What can hang from each mark:
M: G
Q: C K
E: C Q
W: Q
C: G
G: E K M Q W
K: Q

Each row was made from one small tree. The marks that hang from a mark follow it in brackets, in alphabetical order. Every link used is in the known rows. Write each row's tree.
Known rows:
E[C[G[M W]] Q]: [ -2.2   8.2 -16.1  52.9 -26.4  -1.0  24.6  -5.0  27.2 -16.2 -26.1  25.0
  -6.6 -12.0   0.2  37.0 -25.6 -15.1  11.9  -4.9 -10.7]
G[E K[Q[C]] W]: [ 11.8  21.3 -12.5 -35.2  59.5 -43.9 -24.8  10.4 -49.4  -9.6  -1.9 -22.4
  18.3 -20.5  -4.5   1.7  -2.0  -8.4  -7.7 -21.8  21.5]
K[Q[C[G[E W]]]]: [  8.9  47.5 -29.3  -4.1  24.7 -28.5  -3.6  29.8 -43.4 -17.8  -0.3 -16.9
  12.6 -32.3  -0.1  24.3   1.7 -32.3  -2.3  -7.3   2.3]
G[E]: [-12.9  14.9  -5.9   1.7   2.2 -14.5  12.0  -9.5 -27.9  -3.6  -2.9 -17.5
  -4.4 -11.5   7.7  -2.1   8.2  -8.2   1.8  -7.4 -18.3]
K[Q[C[G[W]]]]: [ 19.4  32.0 -22.7  -5.1  22.3 -13.7 -15.4  40.0 -14.7 -13.3   3.0   0.2
  16.5 -20.6  -8.6  27.0  -6.7 -22.9  -4.5  -0.7  19.8]
K[Q]: [ -2.1  10.1  -1.9 -35.8   8.0  -6.1  -6.7   9.1 -31.3  10.0   7.0   6.9
   1.6  -2.6  -2.7  -0.7   5.7 -13.2  -1.6 -10.4   6.3]
C[G[E M W]]: [ -5.4  11.9 -26.6  21.8 -15.7 -13.9  14.6  -5.6  -1.1 -25.5  -1.6 -19.9
 -14.2 -24.8   7.8  12.6 -10.6 -16.0  17.5  -0.7 -29.5]
G[M Q[C K]]: [  3.6  28.2   4.9   9.5   7.3 -41.2   4.4  -8.1  11.5  14.2 -13.5   1.3
  24.6  17.3  10.0 -15.2 -10.5 -18.4  31.8   9.3  40.3]
G[E M Q[C]]: [  7.5  31.6 -20.7  16.2   7.2 -35.9  11.0  -9.6 -12.9   5.1  -7.1 -13.8
  10.4  -0.5  52.3 -12.1  -4.0 -18.4  35.1  -4.1   9.0]
E[Q[C]]: [ -6.2  28.7 -11.4  15.7   6.4   0.8  -0.7  15.4 -18.5  12.3  -8.0  20.3
  14.0  12.2   3.7  11.9 -10.2  -9.1  -4.5  -4.7  16.8]
E[C Q[K]]: [-27.0  24.7  24.1  27.0  -8.5 -20.4  29.2 -17.1  -7.5  12.8 -36.4  27.2
  12.9   6.7 -33.9  18.2  -6.4 -16.6  -4.3  -5.7  14.9]
M[G[K]]: [ -2.8 -25.0   4.0 -30.8  17.5   0.4 -17.9 -21.3 -24.6  -3.0   5.1  -0.5
  -2.0   7.5   0.3 -29.4 -27.1  30.8  15.2  14.0 -12.3]
Q[C[G] K]: [-17.3  37.5  -7.5  19.8  -5.1 -21.5   5.1  16.3 -16.4  -2.1 -13.7  -0.8
  31.6   4.4 -25.9  -3.0 -14.5 -24.5   5.6  35.5  27.5]
M[G]: [ -5.5  -5.1   4.1  -4.7  -0.4   7.0 -10.9 -12.9  -7.4   2.9  10.0   1.0
 -11.2  -0.5   3.8  -4.8 -15.7  17.7  13.8   2.6 -21.8]
C[G[E Q]]: [ 14.2  21.9 -15.6  -1.1   7.1 -17.1  45.6   1.4 -36.7 -17.0 -13.7 -10.0
  -3.6 -20.6  21.5  -8.8   7.0 -26.3  27.0  14.3 -26.3]
E[Q[K]]: [-26.1  21.2  18.0  -8.9  -0.8  -7.8  21.5  -6.5 -26.2  15.1 -19.4  20.8
   5.7  17.0 -43.6   3.2  -1.2 -13.1  -2.6  -6.2   5.6]
W[Q[C[G] K]]: [ -2.2  51.4 -13.3  32.7  -8.3 -17.6  13.1  15.1 -37.0  -5.8 -12.5  17.6
  33.1  -2.0 -11.1   0.0 -23.4 -38.0  24.8  42.4  15.0]
G[M W]: [ 10.1  -8.6  -5.4  13.6  -2.1  -6.8 -12.0  -8.4  40.2 -10.3   2.7  -6.9
 -11.5  -5.9  -0.5  16.3 -10.0   4.4   7.3 -18.3  -2.2]
C[G[E Q[K] W]]: [ 19.3  32.2   9.6  -0.1  27.7 -40.5  43.0  -1.6 -13.0 -24.8 -25.1 -20.2
   0.8 -28.3 -30.8  12.9  13.5 -29.6  17.6   1.2 -12.2]
G[K M]: [ -9.7 -27.1  -9.7 -15.6  -3.9  -9.9 -10.2 -21.1  -5.1  -1.6  -1.9   0.2
   3.3  17.7  14.0 -33.8 -24.9  10.1  17.7  11.9   7.0]

Which tree is each row?
[-36.3  56.1   1.8  11.2   9.9 -33.8  18.4  -2.2 -55.3  15.2 -20.2   1.7
  21.2   7.5 -23.4   4.7   0.6 -25.4  -1.8  -7.9  11.6] -> G[E[Q[C K]]]
[ 52.5 -20.8  13.7 -28.1  60.3 -19.4   2.2  -4.8  16.5 -20.2 -14.8  -6.0
   0.9 -10.8  -5.3  -4.6  -0.8  11.8   9.6 -10.0  11.3] -> G[K Q W]
[ 22.2  42.4   9.4  30.0  26.1 -29.8 -10.3  10.2   3.3  -6.8 -10.0   5.3
  25.9 -12.5 -27.2  24.7 -11.3 -20.4   7.5  -1.0  25.1] -> G[W[Q[C K]]]
[ 14.5  39.3 -32.3  37.2  -9.6   2.7   5.8  23.2 -31.2 -13.0  -1.8  18.9
  23.6  -8.8  24.1   4.0 -26.4 -29.0  25.5  38.5   1.0] -> W[Q[C[G]]]
[ 37.8   0.4  -8.2 -19.7  47.3 -28.9  30.3  -3.1 -24.2 -37.0 -20.4 -20.1
  -1.9 -27.8  -0.6  -6.8  -1.7  -7.9  19.3   6.5 -17.0] -> C[G[E K Q W]]
[  5.6  34.9  -1.4  25.6  15.5 -26.4  -3.5  21.7   7.9 -15.6 -14.6 -10.5
  26.0 -11.6 -42.2  22.7 -10.9 -18.6  -2.9  16.4  27.3] -> Q[C[G[W]] K]
[ -0.1  46.0   3.2  25.3   4.3 -22.9  -3.2   5.3 -25.3   7.3  -8.9  13.3
  33.4   3.9 -10.4   0.9 -14.9 -25.9  17.8  17.8  25.2] -> W[Q[C K]]
[-31.6  28.9   7.9  34.1 -22.8 -13.2  42.4  -6.8 -18.1  -0.5 -39.0  29.3
  14.0   2.7 -36.9  16.7 -14.1 -29.2   3.8  17.9   5.3] -> E[C[G] Q[K]]
[  2.0  11.0 -12.4 -41.6  36.7 -24.0 -28.6  14.1 -46.9   8.1   2.6   3.7
  29.0   9.2   7.0 -22.4 -13.3  -4.8  -1.3   4.5  39.6] -> G[K[Q[C]]]
[-19.3   8.0 -37.2   4.9 -11.5  -0.8   3.4   4.5 -34.1  -3.1 -13.0  24.3
  19.3  25.5  15.7 -23.6 -43.5  -8.6  21.4  30.5  13.2] -> E[Q[C[G[K M]]]]
[ 11.8  17.3 -25.3   8.9  34.9 -29.0  -3.1  11.9 -31.0 -30.3 -10.9 -27.4
  17.4 -21.8  -4.7   1.5 -15.8  -5.2   1.3  14.0   4.0] -> Q[C[G[E K W]]]
[-15.7  23.6 -16.3  -7.1  29.0 -20.9   4.6  -2.2 -64.8   2.7 -16.5   2.1
  19.1   9.1   8.0 -14.9 -12.9  -4.4  -0.3  -2.1   6.2] -> G[E[Q[C]] K]
[-32.3  -0.2 -10.9  17.3 -10.2 -26.6  23.9 -40.5 -34.8   0.4 -28.9  12.2
   2.4   5.6  21.5 -13.2 -23.2  -4.4  16.9  -6.5  -9.7] -> G[E[C Q] K M]
[-52.4  35.4 -14.9   8.7 -35.6 -19.6  45.7 -16.9 -53.8   2.3 -20.3   9.0
  -2.0   8.4 -19.5  -9.3 -14.3 -33.6  23.4  12.1 -24.8] -> C[G[E[Q[K]] M]]
[-13.1  41.0 -31.8  27.7  -4.5 -17.0  11.2  15.4 -41.1 -12.6  -5.6 -14.8
  15.8 -14.4  19.2   0.5  -7.3 -23.1   8.5  22.4  -4.9] -> Q[C[G[E]]]
[ 24.7  -7.7  -3.1   7.8  16.2 -20.9  33.2  -9.9  -4.2 -21.7 -34.7  11.1
  16.9  -8.1  17.0 -15.3 -17.5  -9.4  26.1  33.3  10.7] -> E[C[G[K Q]]]
[ 23.7  -9.4 -25.4   7.8  -2.2  -2.0   2.5  -7.4  -8.0 -31.8  -4.7  12.6
   1.6 -11.7   8.2  -8.3 -39.8  -9.9  35.6  24.7 -15.8] -> C[G[K M W[Q]]]
[ -3.0  13.4  -0.3   0.0 -16.6 -23.4  35.3 -11.1  -0.7  -2.8 -18.1   6.6
   6.1   8.0  -3.9 -20.7 -11.8 -27.7  40.3  28.3   4.3] -> C[G[M Q[K]]]
[ -8.9  33.3 -27.4  20.7  -7.4   8.2  13.4  25.8 -29.7  -1.8 -11.3  22.6
  15.9   6.6   1.8  10.3 -19.2 -20.0   3.6  19.5   5.5] -> E[Q[C[G]]]
[-15.2 -11.5  -2.2 -27.6  21.1 -15.8  -5.5 -30.7 -54.0  -6.9   1.6 -15.5
  -7.7  -4.9   8.2 -31.8 -18.4  23.4  19.5   5.9 -32.1] -> M[G[E K]]
[  9.0  26.9 -33.1   0.8   0.0 -14.7 -19.7  26.7  -2.8  -9.0   6.8   2.4
  11.1 -10.8   9.3  16.9 -19.8 -24.5  12.3   1.0  20.3] -> K[Q[C[G[M W]]]]
[-23.3   8.1 -21.8 -17.3   5.5  -3.7  35.8  -5.5 -75.5 -13.6 -19.7   7.8
  -0.2  -0.3  -6.8 -19.8 -15.5 -11.1   8.1  16.9 -28.3] -> C[G[E[Q] K]]
[-17.3  43.3 -16.6  16.9   8.4 -13.8  12.6   5.7 -48.3   8.8  -9.8   4.2
   9.9   2.7  12.6   9.3  -1.5 -15.5  -1.4 -12.5  -1.9] -> G[E[Q[C]]]
[ 17.0  -1.4   6.1   4.3  35.1 -44.3  30.8 -29.8 -22.0 -10.6 -33.4  -8.6
  10.3 -16.3  27.0 -18.0   0.3  -4.3  20.8   1.1   3.8] -> G[E[C] K Q]
[  8.1   6.1   4.0 -18.0  44.1 -44.4  -1.8 -14.8 -31.4 -15.3 -19.1 -14.0
   5.8 -32.0  -6.8  12.0   0.4  -7.6  -7.0 -26.5   5.8] -> G[E[C] K[Q] W]
